Each row comes from the steps of one path. Every step used is in the known rows, and no mark comes twice. Write the path behind each row, first mark first.
Known rows
P-Z: -2.5,-6.2,-17.0,46.5,-18.7,3.8,18.2,-17.9,3.1,-18.0,-8.5,9.8,-6.2,10.7,-12.0,19.4,19.4,-11.9,-8.9,-44.4,10.6,20.3,-9.2
E-Z-L: -6.9,-15.6,-15.7,19.7,-46.3,-9.8,24.8,12.1,-13.3,10.4,-6.3,-2.3,-19.1,17.1,-39.6,47.7,-9.7,2.4,19.5,-22.4,-19.4,26.4,-4.2
E-Z-P-K-J-F-V: -2.9,-17.4,24.2,-19.0,16.0,-8.5,20.0,-10.0,4.0,22.2,11.0,-16.8,13.4,-20.8,-3.1,-22.9,-0.1,15.3,-12.4,2.8,24.1,16.5,-37.9
L-Z-P-K-J-F: 2.1,-2.3,17.3,5.1,-15.8,24.7,-22.5,-13.5,17.9,25.8,41.1,-4.6,-1.5,2.4,30.4,-6.1,-1.2,-9.3,23.2,-11.8,31.1,-9.7,-3.2
K-P-F: 3.0,-20.7,20.7,11.7,-2.8,39.3,-10.8,-1.6,-2.2,37.3,-33.0,-3.6,-12.5,-13.7,-0.5,-7.5,3.3,-17.4,6.0,-0.1,24.0,-37.6,23.4
K-J-F-V-Z: -2.6,-17.2,14.6,-4.6,17.0,6.6,23.2,-30.5,28.1,-20.8,6.2,13.7,4.0,-11.0,-16.8,-11.1,0.6,15.3,-17.3,-5.9,22.3,39.4,-4.2
C-E-Z-L: -13.7,-12.8,-32.2,12.1,-52.6,-19.5,39.8,18.2,-26.6,10.3,-2.6,-1.1,-27.9,28.2,-37.0,44.5,-23.2,3.7,14.9,-24.9,-31.4,21.3,-2.1
F-J-K: 2.1,34.1,-28.6,-12.1,-0.6,-19.3,-27.7,17.7,-2.2,-46.1,15.0,9.7,30.6,15.7,16.8,16.0,7.9,-4.4,-8.3,20.4,-39.2,2.9,13.4
V-F: -15.7,-32.9,-4.4,32.4,-16.1,42.8,9.7,-11.2,-10.3,-5.0,-27.7,8.3,-16.9,8.6,-15.0,34.3,-1.2,-15.2,18.8,-27.0,22.0,-29.4,22.9
Z-P-F: -5.7,-26.2,9.1,-7.8,3.5,24.4,-9.9,-0.4,-14.6,44.1,-43.3,-10.2,-21.8,-16.1,5.7,-5.7,3.5,3.4,14.9,-3.6,25.7,-41.7,24.2
C-E-Z-P-K: -14.0,43.5,-27.7,9.3,-5.6,-12.0,-4.0,12.1,-8.9,-7.8,19.0,-4.5,1.0,33.1,31.9,-6.4,13.9,4.9,2.8,-28.0,-7.7,-20.9,4.8
L-Z: 6.0,-14.9,-8.9,28.0,-43.2,22.9,3.6,-28.4,34.4,-17.4,-3.5,39.5,-13.2,13.1,-2.0,48.7,-6.9,13.3,-0.8,-15.3,12.9,10.2,8.9
L-Z-P-K: 5.9,30.9,-19.6,12.1,3.0,-5.7,-25.8,5.1,8.9,-15.5,21.9,6.4,3.1,20.9,36.5,-2.6,8.7,7.9,0.3,-17.0,0.3,-14.9,2.9
J-K: 13.9,24.0,-47.2,19.2,-22.3,2.9,-23.0,17.5,-5.3,-23.2,18.8,12.4,23.4,34.4,24.0,30.1,1.3,-0.6,-9.5,-4.1,-18.1,13.6,22.8
E-C: 26.0,-0.9,2.1,33.6,-61.1,16.5,17.4,-13.2,16.2,31.5,1.1,22.9,22.2,26.4,-13.3,52.0,-21.9,4.7,-6.0,22.2,10.0,-13.9,14.9
V-F-J-K-P: 24.5,45.2,4.4,12.0,23.7,22.5,-33.4,20.5,-2.4,-13.0,-0.2,5.5,5.3,-1.4,19.6,-15.9,-1.8,-23.7,-3.4,34.3,-21.1,-21.0,24.9
Z-P-K-J-F-V: 6.3,-25.0,19.4,-26.7,16.4,-12.9,11.2,-1.4,-2.7,21.7,14.7,-15.5,17.3,-20.6,1.7,-24.5,-6.3,13.8,-16.1,15.3,18.2,13.3,-39.9
E-Z-P-K-J: -9.3,39.4,14.8,-4.7,-14.9,-7.4,-4.5,-3.8,18.4,1.4,47.4,-11.3,16.6,28.4,32.7,-13.7,13.8,-11.5,17.9,16.8,-0.4,-16.6,-20.9
P-K-J-F-V-Z-L: 4.2,-20.3,-3.5,-4.7,8.1,-30.5,15.0,8.4,-2.5,-9.3,24.1,-8.8,-2.7,1.1,-30.0,-2.0,-19.8,3.6,-1.2,-7.5,-12.4,50.4,-20.5
C-E-Z: -35.0,10.4,-26.8,23.2,-60.3,10.2,48.7,-13.9,-1.5,-4.3,-8.5,16.1,-18.5,35.9,-11.6,40.9,3.7,7.2,4.6,-38.8,-7.2,-4.3,13.6
V-F-J: -26.5,-13.8,20.2,-17.7,5.3,1.6,1.8,-7.6,-4.3,-35.7,-26.3,6.5,0.6,-13.1,-22.1,16.2,9.1,-12.4,17.4,17.9,-17.2,-38.1,2.3
Z-P: 16.9,8.4,-6.9,-9.7,-10.7,14.0,-8.3,14.1,-17.7,28.2,-18.0,6.3,-19.9,3.4,16.0,8.0,-1.4,19.0,13.1,25.8,-5.7,-23.6,10.5
F-J-K-P-Z: 16.9,40.2,-6.1,43.6,21.5,2.6,-10.0,-0.8,5.2,-24.0,-1.8,3.0,-1.0,-3.1,7.0,-19.3,17.1,-28.1,-17.3,-16.2,-7.9,15.9,1.8

Which path is each row?
13.6,10.0,2.4,-16.4,30.1,1.9,8.0,-3.1,0.7,3.3,-22.4,9.1,-19.1,-15.0,2.8,-20.1,-1.6,32.6,-9.2,21.2,4.8,8.2,7.2 | F-V-Z-P
-21.8,-2.9,30.9,-43.1,29.9,-8.9,-10.5,-6.8,3.4,-13.5,-34.6,-1.2,-6.1,-32.7,-10.1,-19.1,14.9,2.5,12.9,27.2,-10.7,-36.6,11.0 | V-Z-P-F-J
-0.8,-24.6,19.6,2.1,-40.1,33.0,-7.3,-12.4,8.3,33.3,28.8,-1.4,-0.7,5.0,9.4,15.4,-3.1,-11.5,25.2,-0.2,25.3,-7.4,-4.2 | K-J-F
1.8,-38.4,-8.9,-4.9,8.0,-25.4,23.2,7.1,-10.3,-5.6,-12.0,-2.4,-13.3,-7.8,-46.8,9.6,-20.4,10.9,-6.3,-8.9,-10.8,45.6,-7.7 | P-F-V-Z-L
6.9,-29.9,-0.1,-7.3,0.5,-22.3,21.0,5.0,-3.8,0.0,12.2,-3.9,-11.7,-5.2,-38.0,6.1,-24.9,7.6,1.2,1.5,-11.2,52.1,-16.7 | K-J-F-V-Z-L
11.5,34.3,-2.3,51.2,32.9,11.8,-9.0,-5.8,2.7,-24.7,-9.8,0.5,-6.1,-8.3,3.7,-21.5,14.8,-34.3,-12.4,-25.4,2.2,8.4,8.5 | V-F-J-K-P-Z
7.7,-24.8,22.1,-21.2,16.4,-8.4,11.3,-11.4,9.7,18.3,15.5,-7.5,11.2,-24.1,2.3,-22.1,-10.1,17.5,-17.9,9.2,23.9,18.2,-37.8 | L-Z-P-K-J-F-V
3.7,-42.6,22.2,-23.4,-2.6,-4.4,24.2,-7.8,1.4,21.0,8.5,-6.7,16.5,-19.5,-14.5,-5.0,-8.7,13.0,-17.5,17.5,18.8,20.6,-40.1 | K-J-F-V
-14.9,-35.8,6.7,-27.2,21.4,-14.2,39.9,-4.0,-17.0,28.6,-43.0,-12.8,-7.7,-27.6,-19.3,-20.6,-7.5,23.5,-25.0,0.2,14.3,-4.2,-16.4 | C-E-Z-P-F-V
0.8,28.6,-13.1,-13.6,23.1,-10.9,-36.3,8.0,5.8,-27.6,-4.5,2.8,13.3,-7.5,21.7,-4.7,4.4,-2.2,-3.4,11.9,-17.6,-8.4,25.2 | L-Z-P-F-J-K
4.5,30.7,-22.1,1.9,1.8,-10.7,-24.7,18.7,-9.0,-8.2,21.9,-3.7,11.3,26.5,34.9,-5.9,14.4,3.9,2.6,-8.7,-7.5,-22.7,-0.1 | Z-P-K
21.1,10.0,-15.2,22.8,7.6,-27.5,-2.4,26.3,-20.8,-7.3,1.5,-9.1,-13.5,-2.5,-24.9,0.1,-11.5,-21.8,-0.3,-4.6,-34.9,34.3,-12.6 | F-J-K-P-Z-L
0.9,32.8,12.4,-7.7,-11.9,-7.4,-12.8,-6.6,24.2,-3.0,51.9,-2.0,13.0,25.1,38.2,-12.8,3.6,-9.1,14.8,22.9,0.0,-14.3,-20.3 | L-Z-P-K-J
15.7,-12.7,-11.4,2.0,24.4,-21.1,7.9,17.1,-9.6,-5.8,-5.8,-5.6,-10.4,-8.8,-32.4,-7.2,-24.3,3.0,-11.8,-1.5,-15.9,47.3,1.8 | J-K-P-F-V-Z-L
-2.1,4.4,17.2,1.9,-4.9,23.8,-20.7,-12.8,14.7,18.7,42.2,-7.0,0.0,4.5,27.1,-14.6,3.4,-10.5,22.9,-11.8,28.1,-5.9,1.5 | V-Z-P-K-J-F
-8.4,26.9,-14.3,-0.9,-20.2,11.1,21.7,4.8,-16.5,27.3,-23.0,4.3,-35.3,12.1,12.2,6.7,-3.0,20.5,13.6,-2.4,-5.1,-22.5,17.4 | C-E-Z-P
-27.3,-21.4,26.1,-37.0,1.5,-11.3,-4.7,-6.9,1.2,-17.1,-28.3,-0.8,8.5,-20.8,-18.3,4.7,15.7,-5.6,9.9,21.6,-15.4,-37.5,-0.8 | P-F-J
-1.7,-15.0,14.8,0.2,35.1,9.0,21.3,-25.1,23.4,-19.0,-23.6,11.7,-1.3,-19.9,-22.6,-22.1,2.6,13.0,-26.1,-6.2,21.8,24.8,8.2 | K-P-F-V-Z
-4.1,-10.7,12.2,5.6,-28.0,21.3,-17.6,-8.4,10.5,20.5,47.0,-7.7,11.9,13.2,23.2,4.0,4.6,-16.1,21.9,-13.8,24.2,-9.7,-7.9 | P-K-J-F
21.1,-9.4,-13.6,35.2,-10.9,-13.4,9.6,21.4,-21.9,10.3,-3.3,-6.4,-24.5,2.7,-30.4,11.2,-14.5,-18.5,3.0,-14.5,-19.6,32.3,-15.1 | K-P-Z-L
9.0,-0.8,4.7,16.3,9.4,34.0,-25.2,6.2,-3.6,26.0,-21.7,-7.2,-2.8,-7.8,14.2,-12.6,1.0,-21.3,-1.6,-4.3,17.2,-28.4,33.6 | J-K-P-F
-1.6,29.8,-15.6,-20.4,23.2,-14.0,-35.1,17.5,-7.5,-23.0,-5.1,-4.4,18.4,-3.7,21.0,-6.8,7.7,-5.0,-2.5,17.9,-23.8,-14.5,23.5 | Z-P-F-J-K
1.6,39.8,-20.7,7.2,18.1,-6.7,-22.4,6.5,4.4,-24.9,22.6,2.6,8.3,24.2,33.0,-16.4,16.2,5.9,-0.2,-17.8,-2.2,-9.0,10.1 | V-Z-P-K
-6.3,20.8,-18.8,-13.5,10.9,-14.0,-30.9,12.3,-2.9,-33.6,0.6,-0.4,27.4,3.6,13.9,4.6,9.1,-9.3,-6.4,9.8,-24.8,-7.7,20.3 | P-F-J-K
0.9,-34.0,17.0,-20.8,5.1,-11.5,16.9,-5.9,1.7,11.5,20.4,-10.7,25.3,-13.0,-5.2,-13.1,-4.2,8.6,-18.7,7.6,18.4,18.7,-42.7 | P-K-J-F-V
-7.1,-56.5,10.7,-21.5,9.3,-11.2,29.6,-6.5,-7.6,12.2,-33.8,-7.1,13.1,-25.2,-27.7,-2.6,-2.3,16.8,-29.4,3.0,18.2,4.8,-24.8 | P-F-V
-15.9,38.1,-22.8,-16.6,16.7,-17.8,-17.8,13.8,-10.0,-23.4,-5.8,-4.7,10.3,2.4,19.4,-8.1,4.9,-4.3,-3.4,3.2,-27.2,-14.7,27.1 | C-E-Z-P-F-J-K
12.7,9.4,17.7,-21.0,34.2,8.5,3.6,-8.0,6.9,15.9,-7.6,1.6,-18.0,-20.5,8.9,-32.7,-4.8,25.7,0.0,23.7,14.1,8.6,3.0 | K-J-F-V-Z-P
-13.4,-5.4,37.5,-32.1,14.7,-1.2,-14.0,-1.4,2.9,-6.8,-29.2,-2.4,3.3,-28.2,-11.9,-13.2,12.5,-13.9,9.1,36.2,-15.3,-43.5,3.3 | K-P-F-J
